What can hang from each mark:
k_190: k_595
k_53: k_457 k_760 k_794 k_944
k_794: k_53 k_595
k_372: k_134 k_457
k_457: k_53
k_134: k_372
k_760: k_53
k_595: k_190 k_794

Every row comes from one small tree of marks. The marks that hang from a mark follow it in brackets, in the order of their numbers. Every link used is in the known rows. Which tree was each row made from?
Known rows:
k_595(k_794): [-23.1  36.6  -2.4 -34.9  16.1  14.5  -7.8 -35.3 -18.7   7.2  -8.8  32.4
  14.9  23.6   6.6 -34.6   6.2 -14.2  -0.8  33.9  22.5   3.4]
k_190(k_595(k_794(k_53))): [-18.4   5.8  21.7 -15.7  24.3  -5.7  -1.7 -10.7 -12.7 -20.7  25.1   3.3
   8.8   4.8  30.7 -27.9  -5.0   7.8  -1.4  26.8  -4.3   6.2]
k_372(k_134 k_457): [ -1.4  31.0  -7.2 -29.4 -23.1   5.0  -6.3 -27.0 -33.4   7.8  44.1  41.4
  35.5  23.0  -3.4 -82.7  -5.2 -21.8 -11.4  21.8   2.2  -2.7]
k_134(k_372(k_457(k_53(k_760 k_794 k_944)))): [ 11.2 -16.0 -11.7   7.5 -32.0   6.2  23.1  11.9   3.5  18.2 -12.1  13.0
 -24.1 -42.5 -12.9  -9.6   4.0   1.4 -19.0  14.5  -6.9  26.4]
k_372(k_134): [-11.8  36.6 -15.8 -34.3  -9.9  15.9 -22.7 -22.3 -17.1   7.1  35.7  40.4
  27.7  48.6  -1.3 -72.9  -8.5  -1.7   4.2 -18.6   9.3 -16.9]
k_760(k_53(k_457 k_794(k_595) k_944)): [ -4.5 -24.2   1.6  45.1  22.5  20.4  20.8 -14.9  13.9   7.1 -58.5 -44.3
  -6.4   4.0  -7.6  49.0 -16.3  19.8   1.2 -12.2  10.4  32.1]
k_457(k_53(k_760 k_794(k_595) k_944)): [ -5.6 -22.7 -10.6  13.2 -14.5  -2.5   2.7  34.4   3.9 -14.9 -13.1 -24.6
 -29.5 -15.4 -16.7  38.8   8.2  -0.8   6.8 -17.7   8.0  -2.1]
k_457(k_53(k_760 k_794(k_595(k_190)) k_944)): [ -0.2 -26.7   5.9   9.8  -7.0  -9.4   2.0  19.7   2.3 -18.4  -6.2 -31.9
 -40.2 -22.3 -19.3  26.2   9.0   0.8   8.7 -25.6   2.3  -7.7]
k_53(k_457 k_760 k_794(k_595)): [ 19.4  16.1 -17.5   7.4  -1.3  -5.2  -8.0  10.6  12.3 -15.0 -24.2 -10.8
  29.4  10.5 -18.7  32.6   8.4  -2.1   5.6 -12.7  -0.5  -8.4]
k_190(k_595(k_794(k_53(k_457 k_944)))): [ -9.6 -26.8  24.0  25.6  42.3  14.4  13.2   1.3   4.5 -16.9 -11.1 -37.9
  -4.1  -6.4  33.4  23.1   8.8  14.4  10.0  -2.2 -25.3  11.6]
k_53(k_457 k_760 k_944): [ 19.6  15.2 -43.3  -4.7   6.4  14.8 -34.4  37.8   7.3  20.9 -17.6  21.5
  -2.7  10.8   2.3  27.4  18.2  17.1  10.3 -29.9  -8.0 -14.4]
k_457(k_53(k_760 k_794(k_595))): [  4.0  -1.8  -8.8 -10.3 -22.4 -22.7   7.8  20.9  -6.2 -24.9  14.0  -5.2
   1.3  -4.2 -16.6  14.6   3.4  -3.7  -0.9   0.4  25.2   1.7]
k_595(k_190 k_794): [-16.4  31.4  13.7 -38.4  24.5   7.9 -11.1 -51.4 -21.2   2.3  -3.5  24.3
   3.6  15.4   8.0 -47.5   7.4 -13.2   0.4  26.5  17.5  -0.7]
k_595(k_794(k_53(k_760))): [-16.0   1.1  -8.0 -18.9 -10.8 -13.5 -22.4   6.3  -7.9   3.3   5.1  23.2
 -20.5   0.9  16.1  -9.3   6.9  -2.2  -2.7  22.3  22.1 -18.9]
k_53(k_457 k_760 k_794 k_944): [ 16.9   4.6 -30.2  17.7  11.5  24.7  -6.6  13.2  21.6   6.2 -45.4  -0.9
 -10.5  10.6 -17.7  27.5  14.0  11.3   0.3 -30.2  -7.0   5.3]
k_372(k_134 k_457(k_53(k_794(k_595)))): [-10.3 -17.7  30.8   8.0 -36.1 -11.5  51.7 -30.3 -30.1 -32.1  37.7 -26.3
  29.6  -2.2 -22.5 -43.5  -4.8 -35.3  -9.1  23.7  13.1  15.1]
k_134(k_372(k_457)): [  6.5  47.0 -14.0 -37.8 -12.0   7.3  -9.3 -19.5  -8.9  38.2  18.1  70.7
  36.8  -2.8  11.2 -58.6 -12.3  -5.7 -19.7  43.5 -12.5  13.6]
k_794(k_53(k_457 k_944) k_595): [-12.1 -24.1  10.9  29.2  18.6   2.6  -3.4  25.5  21.1  12.0   2.8 -16.8
  -1.5   6.0  32.8  50.7  -4.3   3.9  15.5 -15.9 -22.3 -19.2]
k_53(k_457): [ 12.6  39.3 -14.9 -28.2  18.9   9.6  -7.0  -8.4  -1.8  17.3  13.6  41.1
  40.7  35.6  12.3  -9.2   1.7   5.3  -0.1   1.9   6.3   9.0]
k_794(k_53(k_457 k_760 k_944) k_595(k_190)): [ 11.3 -29.3   1.6  21.9   6.7 -17.3 -29.2  42.4  17.5   3.5   3.1 -23.4
 -26.0 -16.9  21.5  53.6   9.9  12.4  20.5 -36.4 -25.7 -40.2]
k_595(k_190 k_794(k_53(k_457 k_760 k_944))): [ -0.8 -33.7  10.4  18.1  14.2   0.8  -9.7   3.2   9.4   4.3 -27.7 -23.8
 -42.9 -17.7  21.5  29.1  19.3   3.6  11.8 -12.7  -5.9 -19.8]

Which tree is each row?
[-15.0  -2.4 -10.9  12.0  18.9  28.6   4.7 -25.4   7.9  23.3 -45.3   5.7
 -33.0  15.0 -11.3  -8.9 -23.6  26.4 -16.0   1.3  25.8  40.8] | k_760(k_53(k_794 k_944))
[ 13.8  -4.3  -2.4  -1.8 -43.4 -22.2  24.5  10.6  -6.8  -3.9  11.1   4.3
  15.1 -42.8 -12.8  -3.8  -2.9 -11.1 -13.4  33.1  -0.9  12.9] | k_134(k_372(k_457(k_53(k_760 k_794(k_595)))))
[ 24.3  13.6  -1.0   6.4   6.9  -9.8  -9.4  -4.3  12.3 -19.0 -17.4 -18.7
  18.4   2.8 -16.4  21.2  10.1   0.3   5.8 -19.8  -6.6 -12.6] | k_53(k_457 k_760 k_794(k_595(k_190)))
[  7.6  24.0  -5.9 -11.4  -1.4 -10.9 -27.0  -4.4   5.3 -15.4  -8.9   1.5
   0.2   1.5 -20.1 -10.0  -0.3  -3.0   1.3  -9.9   0.0 -21.3] | k_53(k_760 k_794(k_595(k_190)))
[ -5.1  -4.1 -25.6  -5.4  -7.0  -2.5 -41.9  47.5  14.8  24.6  11.8  33.6
 -42.9   2.0  20.2   8.5  -1.0  18.4   1.2 -18.7  -5.0 -26.3] | k_794(k_53(k_760 k_944))
[  1.1 -27.1  19.3  40.6  30.5  13.4  19.2 -29.4  14.9   3.4 -54.7 -52.7
 -15.0  -4.8  -7.2  35.8 -15.3  20.0   2.3 -17.1   3.2  26.9] | k_760(k_53(k_457 k_794(k_595(k_190)) k_944))
[ 20.8   4.4 -21.7 -11.2  -5.7 -20.7 -21.1  33.1  11.2  12.6  26.3  33.8
   9.4  13.2  22.1  15.2   2.7  17.3  -2.5  -9.6   5.5 -15.5] | k_794(k_53(k_457 k_760))
[ 17.2  -9.8  -2.3  29.4  15.4  10.2 -10.9   8.9  21.7  -9.4 -43.1 -40.8
 -13.5  -8.4 -15.8  42.9  13.8   2.2  13.2 -37.1 -23.1 -16.3] | k_53(k_457 k_760 k_794(k_595(k_190)) k_944)
[ 24.2  16.8 -26.4 -42.6 -44.3 -22.6  -0.1  23.1 -22.5  24.0  42.7  59.5
  14.2 -32.9   6.8 -32.1   1.6   3.8 -17.4  35.8   9.1  11.2] | k_134(k_372(k_457(k_53(k_760))))
[ -2.3  -1.6  12.8   5.2   9.7 -17.4   0.4  11.2  10.1   3.1  26.6   3.7
  30.6  17.7  32.1  28.6  -7.4  -0.7   8.9   3.3  -6.2 -15.9] | k_794(k_53(k_457) k_595)
[-17.9 -25.0  33.2  11.8  14.4   3.1  27.6 -13.8   4.0 -13.5  -2.0 -33.5
 -27.0  -7.9  -9.6   9.7  -2.0  -6.1   4.3 -11.4   1.3  10.7] | k_457(k_53(k_794(k_595(k_190)) k_944))
[-20.6 -12.1  -1.6  27.6  13.6  19.3   0.4 -13.7   8.0  11.5 -47.5 -26.3
 -24.5   2.6 -10.7  18.6 -25.5  16.8  -2.9  -1.3  16.0  23.6] | k_760(k_53(k_794(k_595) k_944))
[ -3.9  -7.6  22.3  -8.8 -31.9  -2.7  53.3 -41.3 -30.3 -16.6  42.7   3.1
  19.1   9.5 -21.8 -70.8  -4.6 -24.0 -23.5  25.8  23.1  31.8] | k_372(k_134 k_457(k_53(k_794)))
[-18.8   5.3  18.5  14.0  26.5  20.5  -5.5 -24.7  15.9  -2.6 -29.5 -20.8
 -18.8   6.4 -10.8  -0.4  -5.6  -7.9   4.6 -14.9 -17.8  -5.6] | k_53(k_794(k_595(k_190)) k_944)
[ -1.5  -6.1  22.2  30.8  36.0  22.2  12.5 -23.4  22.9  -5.4 -39.6 -40.0
  -0.8   6.5  -7.4  29.5   1.3  -5.6  10.3 -24.1 -24.3   0.8] | k_53(k_457 k_794(k_595(k_190)) k_944)
[ -9.1  25.9  20.8 -11.1  20.1   2.1  -2.8 -36.8   8.0 -13.0  -6.4   1.4
  14.0  16.8 -11.6 -24.0 -12.8 -10.8  -2.6   4.0  -0.7  -1.7] | k_53(k_794(k_595(k_190)))
[ 14.7  -5.1 -28.4 -17.9 -38.3  -3.2  -4.2  35.2 -11.7  33.6  18.4  37.8
 -18.9 -43.7   5.9  -9.9   7.0   6.6  -9.6  16.0  -8.2   8.0] | k_134(k_372(k_457(k_53(k_760 k_944))))
[-24.4   8.0   3.3  18.1  18.6  26.4  -3.5  -8.6  16.7  -0.2 -35.1 -10.9
  -9.6  14.2 -11.3  11.7  -8.1  -9.4   5.5  -8.2 -11.6  -0.2] | k_53(k_794(k_595) k_944)
[-16.2   5.2  26.4 -16.7  11.8 -25.2 -21.5  -3.2   3.5   2.7  42.5  16.0
   1.3  10.6  29.4 -12.9 -16.8  -1.3   4.7   6.1  -7.0 -28.2] | k_794(k_53 k_595(k_190))
[  7.5 -29.5  -0.6  24.1  21.2   2.9 -11.9  35.0   3.1 -19.5 -14.1 -36.5
 -18.5 -21.0  23.2  38.5  19.2  22.2  14.3 -16.1 -24.1  -7.7] | k_190(k_595(k_794(k_53(k_457 k_760 k_944))))
[  8.1  15.8  23.0   7.1  29.0   2.9  16.2 -37.0  11.5 -14.5 -13.3 -20.2
  32.3  17.9  -7.5   6.5  -2.5  -9.1   3.1  -5.4  -8.2   5.6] | k_53(k_457 k_794(k_595(k_190)))
[  7.1 -19.9   4.5   5.9 -57.0 -23.9  26.2   1.0 -30.5 -35.3  34.6 -24.2
  13.8 -16.2 -30.6 -30.4   6.9 -26.6  -5.0   8.5  14.3  -5.3] | k_372(k_134 k_457(k_53(k_760 k_794(k_595))))
[ -2.7   0.0  22.4   0.5 -22.8 -10.6  48.1 -24.7  -5.5  -0.1  14.3   2.2
  28.7 -26.8  -3.7 -18.9 -14.3 -18.6 -17.6  47.3  -3.2  30.5] | k_134(k_372(k_457(k_53(k_794(k_595)))))
[  4.6  -1.2 -33.3 -25.6 -15.9  -3.0 -21.4  47.6 -11.5  13.6  20.3  29.6
 -30.9  -4.7   1.1  10.5  11.8  15.0   5.3 -15.6  18.8  -6.0] | k_457(k_53(k_760 k_944))
[  0.6   2.2   8.2 -32.0 -36.4 -12.0  25.9 -18.3 -46.4  -2.5  70.0  28.1
  28.0   8.4  -2.7 -70.6  -1.4 -19.9 -11.7  24.1  22.2  12.1] | k_372(k_134 k_457(k_53))
[ 13.2  -5.0 -14.0   3.2 -11.3 -29.5 -24.4  44.8  10.4  -0.4  23.5   4.2
  18.6   3.7  21.8  43.6   3.1   7.6  11.4 -10.0  -4.6 -33.1] | k_794(k_53(k_457 k_760) k_595)
